Each row was made from one small tree. The marks that hang from a mark follow it in brackets, in alphabetical order. Every link used is in the known rows. Write each row's tree.
In the rows, zero is written as 100.
Known rows
gulupe(lofola): [96 123 111 104 120 100 106 110 115 113 105 103 94 106 90 100 98]
rivep(dula lofola): [118 116 79 100 100 96 114 112 86 120 87 90 100 100 78 97 93]
mozug(rivep(lofola(zarat(dula)))): [78 93 83 94 88 73 82 81 95 102 98 108 93 99 144 102 116]
rivep(dula): [105 120 86 100 107 96 110 112 94 113 97 104 99 101 53 101 100]
lofola(zarat(mozug(rivep))): [69 69 100 86 88 102 65 77 103 81 105 118 88 101 97 111 93]
lofola(gulupe zarat(mozug)): [133 95 81 86 95 96 82 62 109 92 118 104 98 92 114 125 88]
dula(gulupe zarat(mozug)): [114 61 90 105 81 110 101 105 112 82 83 78 116 94 81 85 97]
gulupe(dula(zarat)): [136 89 72 101 106 143 110 108 109 109 104 76 106 103 102 92 110]
zarat(dula(gulupe(lofola)) mozug): [62 119 132 113 97 78 99 106 120 80 86 109 108 99 108 97 114]
lofola(gulupe(dula(zarat(mozug(rivep))))): [161 61 106 94 92 133 91 96 98 68 108 81 108 105 103 108 97]
mozug(gulupe(dula) rivep(lofola)): [80 106 101 108 98 130 95 112 85 116 94 101 93 99 121 89 96]
zarat(dula(gulupe) mozug(rivep(lofola))): [73 85 117 110 69 74 87 102 93 73 72 97 110 93 124 92 108]
mozug(gulupe): [79 119 89 105 107 94 104 107 98 130 109 112 96 89 85 96 95]
zarat(dula mozug(rivep)): [69 89 117 97 88 70 82 96 95 79 102 118 99 97 100 110 111]
rivep(dula(zarat) lofola): [143 82 67 97 97 101 122 116 87 113 86 73 105 105 73 86 96]
gulupe(dula lofola(zarat(mozug))): [72 113 108 94 112 147 78 80 124 91 110 110 89 111 124 112 99]
rivep(lofola): [122 109 77 100 99 99 107 101 97 125 94 84 99 94 114 97 94]
rivep(lofola(gulupe) mozug): [189 109 106 100 102 97 126 97 84 111 107 71 112 95 114 106 86]
gulupe(dula lofola): [98 135 111 107 124 140 105 111 118 111 106 98 95 110 109 100 106]
rivep(lofola(gulupe(dula) zarat(mozug))): [146 106 74 89 91 136 83 62 104 95 107 85 101 96 157 120 88]

Write each row's tree
[132 67 79 91 87 103 109 108 86 95 83 77 105 104 70 95 86]
rivep(dula(zarat(mozug)) lofola)
[173 81 85 94 98 136 102 90 106 85 111 74 112 99 111 111 97]
lofola(gulupe(dula(zarat(mozug))))
[114 87 107 114 106 107 116 122 122 95 86 79 109 105 85 76 105]
dula(gulupe(lofola) zarat)
[184 116 109 101 103 92 134 109 73 106 100 77 112 101 78 105 86]
rivep(dula lofola(gulupe) mozug)
[37 100 150 102 107 90 92 124 89 84 96 135 85 113 40 99 87]
zarat(mozug(gulupe(lofola) rivep(dula)))
[79 113 96 100 100 76 110 86 85 122 108 108 100 90 138 96 107]
rivep(lofola(zarat(dula)) mozug(gulupe))
[112 86 112 99 112 147 100 108 118 86 103 85 100 114 101 98 100]
gulupe(dula(zarat(mozug)) lofola)
[55 112 110 92 107 77 82 77 120 90 110 123 90 104 126 114 112]
gulupe(lofola(zarat(dula mozug)))
[135 80 74 111 85 104 123 123 93 101 67 68 117 101 72 73 99]
rivep(dula(gulupe zarat) lofola)
[51 104 80 93 87 73 84 72 96 112 102 119 92 86 146 107 100]
rivep(lofola(zarat(dula mozug(gulupe))))
[128 123 72 93 103 65 95 68 109 107 121 109 102 89 137 121 117]
lofola(gulupe zarat(dula))
[54 82 120 98 90 93 82 104 90 95 103 123 91 96 75 101 86]
zarat(mozug(gulupe rivep))
[40 126 130 105 111 70 98 104 107 103 108 129 93 97 105 105 106]
zarat(dula mozug(gulupe(lofola)))
[104 96 99 99 93 92 102 117 77 103 83 98 95 107 69 95 94]
mozug(rivep(dula lofola))
[66 128 98 98 117 76 94 85 121 108 113 119 90 103 129 108 120]
gulupe(lofola(zarat(dula)))
[53 107 136 107 116 91 96 120 100 108 106 124 85 105 79 92 95]
mozug(gulupe(lofola) rivep)
[104 88 104 87 87 65 72 65 100 71 116 119 99 96 127 125 108]
lofola(gulupe zarat(dula mozug(rivep)))
[23 113 123 102 114 68 84 95 106 102 113 139 82 104 117 98 117]
mozug(gulupe(lofola(zarat(dula))) rivep)
[70 117 100 103 101 136 92 100 101 109 106 112 96 94 102 104 94]
zarat(mozug(gulupe(dula)))
[147 78 103 100 108 106 133 123 84 99 100 81 111 108 39 90 99]
rivep(dula(zarat) mozug)
[93 106 105 109 123 140 114 121 112 115 109 95 96 108 100 84 104]
mozug(gulupe(dula(zarat) lofola))
[74 108 105 110 82 77 96 98 110 85 86 106 113 86 107 99 114]
zarat(dula(gulupe) mozug)
[130 80 100 103 102 101 138 127 69 117 92 80 108 102 59 79 88]
rivep(dula(zarat) lofola mozug(gulupe))
